Each row was made from one small tree. The marks that hang from a mark follow it in brackets, in alphabetical order. Every link used is in the known rows. Write each row's tree.
Known rows:
ruka{nepo{pizig}}: [-1.78  1.00 -1.25 -3.11 -0.09  2.89 -2.57 -0.59 -0.95 -3.23  0.59 -0.14
 -1.13  2.18  0.45  4.35  1.13  1.84 -1.88 -4.00  3.92 -2.05  1.77  1.96
  0.05]
zote{dalot nepo{faki pizu}}: [-1.88  4.55  1.37 -3.80  0.87 -1.58 -2.12 -0.46  1.64  0.61 -1.97  0.75
 -0.66 -0.93 -0.64  5.16  1.46 -3.18 -1.66 -6.38  3.14 -0.60  0.06  2.67
  1.56]
gizir{pizig{dalot{zote{nepo}}}}: [-2.90  0.35 -0.99  3.41 -2.86 -2.12  0.52 -0.38 -0.78 -5.13  3.28 -3.78
 -2.37 -2.63 -0.45  6.32 -2.74  1.98  1.02  0.26  4.57  2.54  2.70 -0.87
  1.52]
gizir{pizig zote{dalot nepo}}: [-0.65  1.71 -1.69 -0.48 -4.66 -4.28 -0.34  1.40  1.77 -1.25 -0.65  0.51
 -1.73  0.39  0.11  5.75 -4.47 -1.89 -1.49 -1.56  2.95  1.89  1.22 -0.04
 -2.13]
ruka{dalot nepo}: [-1.15  0.38 -1.00 -1.31  3.08  0.78 -1.29  1.89 -2.56 -1.34  4.09 -1.53
  0.48  0.32  0.08  1.98 -1.57 -0.83 -3.64 -4.08  1.53 -1.62  2.17  1.81
 -1.01]
dalot{pizig zote{nepo{faki}}}: [-3.26  1.08 -2.94  4.43  2.29 -0.21 -1.13 -1.02  0.83 -5.20 -1.72  2.58
  1.56 -2.70 -1.76  4.43 -1.67  1.90  0.50 -2.06  3.65  0.72  1.25  1.65
  3.18]
zote{dalot nepo{pizig}}: [-2.82  0.40 -2.10 -4.64 -2.32  1.41 -0.35  0.87  0.24 -1.09  0.16  1.34
 -1.83  1.33  0.03  4.87 -0.07  1.17 -1.96 -2.84  0.24 -1.26  1.58  2.57
  0.95]
pizig{dalot{zote{gizir nepo{ruka}}}}: [-5.01 -5.82 -1.76  2.95 -2.48 -3.03 -0.73 -4.19 -3.65 -4.38  2.95 -2.53
  0.33 -0.11 -1.36  2.64 -2.51  2.90  1.83  1.26  4.64 -0.91  3.62 -1.17
  1.28]
ruka{nepo{faki}}: [-0.61  2.61  0.82 -1.63  3.99  0.18 -2.98 -0.59 -1.01 -2.05 -1.88  0.16
  0.08  0.49  1.30  4.44  0.97 -2.38 -1.04 -6.68  5.35 -0.91  1.29  2.73
  0.35]
gizir{zote{dalot{pizig} nepo}}: [-1.63 -0.07 -3.58  0.88 -2.61 -1.73 -1.04  0.82  0.26 -3.30  0.99  2.84
  1.57 -0.36 -0.67  3.23 -4.89 -0.11 -0.69 -0.74  0.25  0.49  1.36  2.19
 -0.09]
dalot{pizig zote{nepo}}: [-3.47 -1.27 -3.60  5.57  0.04  0.77 -1.07 -0.85 -0.19 -6.12  1.48  2.06
  0.58 -2.59 -1.02  2.69 -3.47  4.54 -0.22 -0.78  2.22  1.58  1.85 -0.36
  2.95]
dalot{pizig zote{nepo{pizu ruka}}}: [-3.36 -3.19 -3.44  6.04 -1.08 -0.17 -2.79 -2.98 -0.34 -5.22  2.36  2.10
 -0.68 -2.47 -0.87  3.27 -2.15  5.76 -0.59 -0.41  5.29  1.48  0.28 -0.91
  4.15]
zote{dalot{pizig} nepo{faki}}: [-1.64  2.08 -2.82 -0.30  1.74 -0.37 -1.22  1.48 -0.96 -3.42 -0.86  3.69
  0.09 -0.93 -0.56  4.52 -0.86 -0.70 -0.58 -4.08  0.50  1.26  1.07  3.97
  0.97]
ruka{dalot{pizig}}: [-1.26  0.73 -2.62  2.94  2.44  2.37 -0.59  3.16 -4.55 -1.83  4.19  0.82
  3.62 -0.73 -2.21  0.10 -2.56  0.84 -2.00 -0.06 -2.52 -0.88  1.22  1.29
 -0.76]
pizig{dalot{zote{gizir nepo{faki}}}}: [-4.81  0.77  0.63  1.25  0.52 -3.02 -0.45 -3.63 -0.74 -4.42 -0.70 -3.10
  2.32 -1.11 -3.12  4.37 -0.39 -0.86  2.64 -0.95  4.49 -1.90  2.90  0.85
  1.63]
zote{dalot}: [-2.47  0.84 -1.06 -1.31 -0.22  0.22 -0.89  1.04 -2.62  1.53  1.56  0.75
  1.29  1.25 -0.43  1.09 -1.75 -1.03 -1.99 -1.73 -1.33 -0.19  1.06  2.12
 -1.45]
zote{dalot gizir{ruka} nepo{pizig}}: [-3.27  1.08 -1.65 -4.24 -3.99 -0.89 -0.70 -2.48  0.59 -1.90  0.61  1.59
 -0.20  1.97 -4.62  3.85 -2.13  0.66 -0.24 -0.50 -0.13 -2.33  2.80  2.63
 -2.58]
nepo{pizig{dalot} pizu ruka}: [-1.49 -0.87  0.07 -2.93 -2.45  2.30 -2.10 -1.81 -5.01 -0.75  2.41 -3.45
 -0.44  0.52 -0.58  4.81  2.44  1.34  0.03  0.32  3.79 -2.65  0.66  1.25
  2.24]
dalot{zote}: [-3.87 -0.23 -0.61  3.35  0.38  0.22 -1.35 -1.70 -0.80 -0.82  0.84 -0.75
  2.36 -0.05 -1.76  0.82 -2.16  1.67 -0.89  0.08  1.19 -0.85  0.85 -0.28
  0.95]
gizir{pizig ruka zote{dalot nepo}}: [-0.08  2.43 -1.24 -0.50 -5.44 -5.65 -0.14 -0.24  2.40 -1.06 -0.19  1.08
 -1.69 -0.93 -2.49  6.49 -6.09 -2.65 -0.77 -0.88  2.19  1.74  1.38  1.84
 -3.63]
gizir{pizig ruka}: [-0.29  2.58  0.47  2.51 -1.53 -0.86 -1.01  0.18 -1.36 -1.33  0.16  0.29
 -1.13 -0.43 -2.36  4.10 -3.03 -0.42  0.35 -0.95  2.17  2.12  1.81  0.31
 -3.25]
ruka{dalot}: [-1.77  0.62 -0.21 -0.02  2.44  1.02 -0.25  2.15 -3.53  1.53  2.64 -1.33
  2.39  0.24 -1.25  0.72 -1.38 -1.09 -2.51 -1.99 -1.11 -1.80  1.72  0.90
 -0.90]
zote{nepo{faki}}: [-0.94  1.16  1.16 -1.70  2.69 -0.32 -1.83 -0.22  0.08 -1.09 -4.67  0.24
 -0.36 -0.84  0.95  4.63  1.27 -2.30  0.67 -6.97  4.84  0.13  2.32  1.86
  2.64]
nepo{ruka}: [-1.64 -3.88 -0.85  1.25  0.40  0.72 -2.22 -0.68 -4.40  0.15  0.27  0.91
 -0.20  1.00  1.62  1.10 -0.60  0.87 -0.66 -1.74  2.82 -0.01  1.99  0.16
  0.68]

Write each row's tree:
[-2.59  2.57 -1.55  0.47 -3.03 -1.81 -0.81  0.54 -1.91 -0.57  2.31  0.30
  0.78  3.61 -3.33  1.00 -2.30  0.02 -0.88  1.10 -0.17  1.40  1.72 -1.59
 -5.53]  zote{dalot gizir{pizig}}
[-1.99  2.46 -1.16  5.01 -1.04 -2.71  0.74  0.41 -0.69 -0.71  4.88 -1.53
  1.10 -1.75 -5.81  3.51 -5.39  1.00 -1.86  2.27 -0.47  0.19  1.02  0.46
 -3.45]  gizir{pizig ruka{dalot{zote}}}
[-3.74  1.94 -1.62  4.76 -1.29 -2.23  0.12 -0.02 -1.39 -1.65  4.61 -2.30
  2.93  1.42 -6.04  0.60 -3.84  1.99 -1.64  3.59  0.17 -0.59  1.55 -3.49
 -4.35]  ruka{dalot{zote{gizir{pizig}}}}
[-4.09 -0.79 -1.63 -0.33 -1.47  1.65 -0.85 -1.73  1.74 -3.47 -0.65  0.10
 -0.91  0.04 -1.38  4.60 -0.63  4.10 -0.81 -1.19  3.49 -1.47  1.64  0.19
  3.29]  dalot{zote{nepo{pizig}}}
[ 0.63 -2.83 -2.30  1.78 -2.90 -4.21  0.20  1.73 -1.22 -1.12  1.35 -0.55
 -1.68  0.13  0.31  5.01 -4.33 -0.52 -1.43 -1.14  4.91  0.26  2.25 -1.59
 -1.05]  gizir{pizig zote{nepo{ruka{dalot}}}}
[-3.05 -4.30 -2.79 -2.12 -1.23  0.40 -0.75 -0.44 -2.83 -1.69  1.78 -0.10
  0.06  3.00 -1.53  2.63 -0.12  2.67 -1.31 -1.03  2.06 -3.43  3.19 -0.92
 -0.18]  zote{gizir nepo{pizig ruka{dalot}}}
[-0.68  4.93  2.11 -2.30  3.06  0.14 -4.52 -1.36  0.86 -1.79 -1.83 -0.75
  0.16 -0.16 -0.34  4.99  2.57 -2.47 -1.45 -6.96  6.72 -0.91  0.18  2.08
  0.98]  ruka{nepo{faki pizu}}
[-0.59  1.20  1.27 -3.55 -0.82  1.72 -2.35 -2.04 -4.23 -0.57 -0.45 -2.94
  0.17  0.26 -1.00  6.54  4.43 -1.41  0.92 -1.18  4.91 -3.41  0.08  3.39
  2.51]  nepo{faki pizig{dalot} pizu ruka}
[-3.43 -1.89 -1.31  3.39  0.13 -0.90 -0.98 -1.66 -2.31  1.11  5.01 -1.61
  2.17 -0.64 -3.23  0.92 -1.83  1.96 -2.82  0.65  1.50 -2.19 -0.50 -0.59
  0.95]  nepo{pizu ruka{dalot{zote}}}
[-3.49 -4.35 -2.49  3.70  0.67 -0.83 -0.02 -0.64 -3.70  0.93  4.84 -0.69
  2.06  0.06 -1.74  0.61 -2.85  2.11 -2.68  1.53  0.13 -1.97  0.89  0.09
  0.14]  nepo{ruka{dalot{zote}}}
[ 0.50  1.77  0.70  0.79 -4.93 -5.06 -0.07 -1.00 -0.13 -3.71  0.11 -2.87
 -1.72 -2.99 -1.79  7.89 -5.01 -2.94  2.63 -0.13  4.87  1.20  3.34  1.48
 -1.97]  gizir{pizig{dalot} ruka zote{nepo}}
[-3.41  2.88  0.06 -0.95 -0.26  1.06 -0.12 -1.81 -1.89 -1.93  0.01 -3.65
  2.70 -0.15 -3.23  5.32  1.52 -0.55  0.89  1.45  2.31 -3.67  0.67  3.40
  1.83]  nepo{faki pizig{dalot{zote}}}
[-1.13  5.71  1.88 -4.14  1.02  2.97 -2.79 -1.09  0.04  0.50 -3.48 -0.87
  1.98  1.32 -2.65  5.07  4.23 -1.32 -0.26 -3.26  3.74 -3.14 -0.54  1.82
  1.86]  nepo{faki pizig pizu}
[-1.88  1.84  0.46  1.55 -2.36 -1.45 -0.56 -0.23 -4.67 -3.18  2.77 -4.08
  1.25  1.56 -2.48  2.69 -1.00 -0.92  2.21  1.73  2.37  1.25  3.59 -1.57
 -3.50]  zote{gizir{pizig{dalot}}}
[-2.51  2.87 -3.28  3.61  4.30 -0.12 -1.49  0.86 -0.94 -4.51  4.11  0.26
  2.99 -1.70 -3.47  3.18 -2.46  1.09 -2.78 -1.48  1.60 -1.91  0.38  3.30
  0.32]  ruka{dalot{pizig zote} nepo{faki}}
[-2.35  2.82 -0.65 -5.29 -2.80  1.55 -1.64 -0.07  1.28 -0.80  0.03  0.06
 -1.82  0.57 -1.21  5.28  1.24  0.81 -2.17 -3.39  1.75 -1.27  0.15  1.73
  1.91]  zote{dalot nepo{pizig pizu}}
[-1.45 -1.01 -0.68 -1.96 -1.98  2.92 -2.81 -1.74 -2.41  0.32 -0.05  0.05
 -0.39  1.84 -0.52  3.21  2.36  2.58 -1.25 -1.15  3.93 -2.19  0.04 -0.31
  1.76]  nepo{pizig pizu ruka}
[-3.86 -0.96 -1.44  2.18  1.03 -1.12  0.72  0.46  0.24 -1.56  2.90 -1.47
  0.85 -2.21 -1.60  2.01 -3.09  1.54 -2.28 -1.98  1.06 -1.18  1.97  0.18
  2.03]  ruka{dalot{zote{nepo}}}
[-4.02  0.55 -3.80  5.55 -0.50 -1.29 -2.94 -4.34 -0.32 -7.32  4.26  2.01
  2.38 -0.29 -6.14  1.29 -5.11  4.09  0.15  1.59  2.30 -0.36  1.73  0.75
 -2.97]  dalot{pizig zote{gizir{ruka{nepo}}}}
[-2.39  3.88 -0.52 -0.65 -3.98 -3.08 -2.13 -0.51  1.08 -2.30  1.37 -0.04
 -1.57  1.55 -3.02  3.74 -1.19  0.29 -0.86 -1.93  3.23  2.44  1.13 -2.24
 -2.77]  zote{dalot gizir{pizig} nepo{pizu}}
[-1.43 -3.58 -3.53 -4.08 -5.33 -2.15 -0.70 -1.02  0.02 -0.47 -0.95  1.89
 -1.44  2.57  0.65  5.59 -2.24  0.64 -1.54 -1.09  2.92 -2.57  0.96  2.01
  0.33]  gizir{zote{dalot nepo{pizig ruka}}}
[-1.54  2.75  0.50  2.58 -2.53 -1.96 -1.77 -1.85 -1.84 -1.81  0.42  0.08
  0.66  1.51 -4.90  2.53 -3.10 -0.15  1.22  0.91  2.30  1.37  2.95 -1.66
 -5.29]  zote{gizir{pizig ruka}}
[-2.96  1.34  1.71 -0.61 -0.77 -0.38 -3.51 -3.00  0.30 -2.19 -1.08 -0.73
  0.74  0.57 -2.14  1.78  0.28  0.39  0.51 -3.91  4.78  0.01  2.37 -2.99
  0.36]  zote{gizir nepo{pizu}}
[-0.90  2.12 -3.80  0.70 -2.43 -3.17 -2.43 -0.84  0.10 -3.66  2.96  3.25
  1.79 -0.48 -3.17  4.01 -6.64 -1.00 -1.72  0.03  0.33 -0.35  0.38  5.23
 -3.90]  gizir{ruka{nepo} zote{dalot{pizig}}}
[-0.79  1.32  0.36 -2.97  0.25  2.06 -3.42 -2.08 -2.12  1.05 -2.97  0.31
  0.16  1.76 -1.11  5.17  4.44 -0.11 -0.70 -3.04  5.15 -3.14 -0.52  1.47
  2.25]  nepo{faki pizig pizu ruka}
[-1.92  0.93 -0.36  1.52 -1.98 -1.67 -1.30 -0.30 -0.15 -4.08 -0.61 -0.19
 -1.68  1.45 -1.29  3.31 -1.52  0.94  1.10 -2.42  5.04  2.49  3.98 -3.62
 -1.92]  zote{gizir{pizig} nepo}
[-3.80 -4.96 -3.48  0.98 -2.30  0.83 -1.23 -2.78 -0.61 -3.26  0.20  0.74
 -2.29  0.50  0.20  4.94 -0.42  5.22 -1.11 -0.95  4.61 -1.68  1.66 -0.04
  3.85]  dalot{zote{nepo{pizig ruka}}}
[-3.28  3.17  2.13  0.54  0.47 -2.09 -1.54 -2.98  0.77 -2.82 -0.44 -3.89
  0.44 -3.74 -2.04  6.32  1.15 -1.53  1.25 -2.94  6.21 -1.06  0.48  1.95
  4.54]  pizig{dalot{zote{nepo{faki pizu}}}}
[-1.21  2.46  0.93 -4.13 -4.39 -0.66 -1.45 -1.94  1.17 -2.58 -0.77 -4.25
  0.70 -1.23 -1.70  6.76  0.27 -1.63  1.17 -0.95  5.50 -3.11  0.78  0.93
  2.70]  gizir{zote{nepo{pizig{dalot} pizu}}}
[-1.70  1.38 -3.51  1.21 -2.24 -1.04 -1.31  0.77 -1.92 -1.32  1.82  2.57
  4.17  0.73 -2.33  1.07 -4.80 -0.77 -1.09  1.79 -2.02 -0.29 -0.03  2.12
 -2.00]  gizir{zote{dalot{pizig}}}
[-2.81  1.34 -2.89  3.80  3.47 -0.48  0.46  1.18 -0.14 -4.02  1.33  1.34
  2.67 -3.10 -3.07  3.41 -2.50  1.09 -1.37 -1.61  1.35 -0.85  1.16  2.03
  2.30]  ruka{dalot{pizig zote{nepo{faki}}}}
[-3.80  0.21 -2.01 -4.53 -3.07  0.42 -0.88 -1.24 -0.27 -2.22  0.24  0.84
 -0.15  3.45 -2.07  3.01 -0.19  1.50 -0.71 -1.76  0.42 -1.95  2.33  0.79
 -1.44]  zote{dalot gizir nepo{pizig}}
[-2.25  1.97 -0.24  4.83 -3.34 -2.83  0.30 -1.46 -2.08 -3.28  4.35 -3.41
  0.22 -2.48 -4.58  5.45 -4.31  0.49  1.70  3.37  1.70  1.26  1.78  1.49
 -2.29]  gizir{pizig{dalot{zote}} ruka}
[-1.30  3.06 -1.22 -5.88 -2.40 -1.88 -0.61 -0.18  2.66  0.08 -4.70  1.02
  1.05  1.57 -1.21  6.69 -0.13 -3.44 -0.78 -3.05  2.87 -3.43  0.40  3.57
  0.40]  gizir{zote{dalot nepo{faki pizig}}}
[-3.08 -2.85 -2.22 -0.54 -0.30 -0.01 -1.39 -2.68  0.55 -2.69 -2.66  1.06
 -1.59  0.43 -0.34  6.63  1.35  2.88 -0.24 -2.36  6.18 -2.19  0.96  1.46
  4.26]  dalot{zote{nepo{faki pizig ruka}}}
[-0.64  1.32 -0.33 -0.66  2.23 -0.61 -1.15  0.60 -1.71 -1.09  3.93 -0.82
  0.19 -1.08 -2.26  3.05 -3.43 -1.60 -2.86 -3.58  0.86 -1.29  2.25  3.58
 -2.58]  gizir{ruka{dalot nepo}}
[-0.62  0.26  1.18 -0.52  1.80 -0.11 -3.50 -2.02 -2.82  1.25 -2.51  0.32
  0.87  0.37 -0.13  3.73  2.62 -1.69 -0.13 -4.16  5.27 -0.79  0.17  1.08
  1.50]  nepo{faki pizu ruka}
[-4.49  1.16 -1.89 -0.17 -2.61 -0.45 -2.36 -4.96  1.37 -4.92  2.13  0.02
  1.07  1.71 -6.02  3.64 -2.55  3.11 -0.47  1.07  3.34 -3.22  1.19  0.98
 -2.73]  dalot{zote{gizir{ruka{nepo{pizig}}}}}
[-4.19 -1.60 -0.56  2.04 -0.60 -1.43  0.19 -1.92 -1.03 -4.32  2.47 -3.11
 -0.41 -3.07 -0.08  4.43 -2.19  1.30  0.80 -0.70  3.14  0.07  2.59  1.02
  3.16]  pizig{dalot{zote{nepo}}}
[-3.72 -4.25 -3.62 -3.72 -4.11 -0.44 -0.95 -1.96 -2.18 -1.70  0.79  2.27
 -1.51  4.37 -0.82  3.24 -0.11  2.66 -0.85 -0.76  1.97 -2.02  2.40  0.87
 -0.69]  zote{dalot gizir nepo{pizig ruka}}
[-1.33  5.75  2.42 -4.55  0.21  2.20 -1.90 -0.93 -2.11 -0.49 -1.32 -4.09
  1.91 -0.10 -2.64  5.89  4.46 -2.80  0.81 -1.51  3.53 -3.39  0.03  3.36
  2.19]  nepo{faki pizig{dalot} pizu}
[-1.64 -1.86 -2.73 -5.49 -1.36 -0.28 -0.73 -0.33 -1.00 -0.22 -2.01  2.36
 -2.62  1.86  1.31  7.00  1.87 -0.01 -1.36 -4.20  3.24 -1.77  1.09  4.22
  1.76]  zote{dalot nepo{faki pizig ruka}}
[-1.12  3.65  0.04 -3.94 -0.41  2.99 -4.14 -1.53  0.62 -2.59  0.59 -1.25
 -1.32  1.28 -0.68  4.82  2.30  1.65 -2.43 -4.32  5.23 -2.14  0.10  0.97
  1.17]  ruka{nepo{pizig pizu}}
[-0.54  3.80 -1.09 -4.77  3.15  1.82 -1.34  1.48 -1.14 -1.35  0.57 -1.04
  0.56  1.56 -1.59  5.42  2.27 -1.42 -3.24 -4.50  2.77 -4.48  0.44  3.97
 -0.39]  ruka{dalot nepo{faki pizig}}
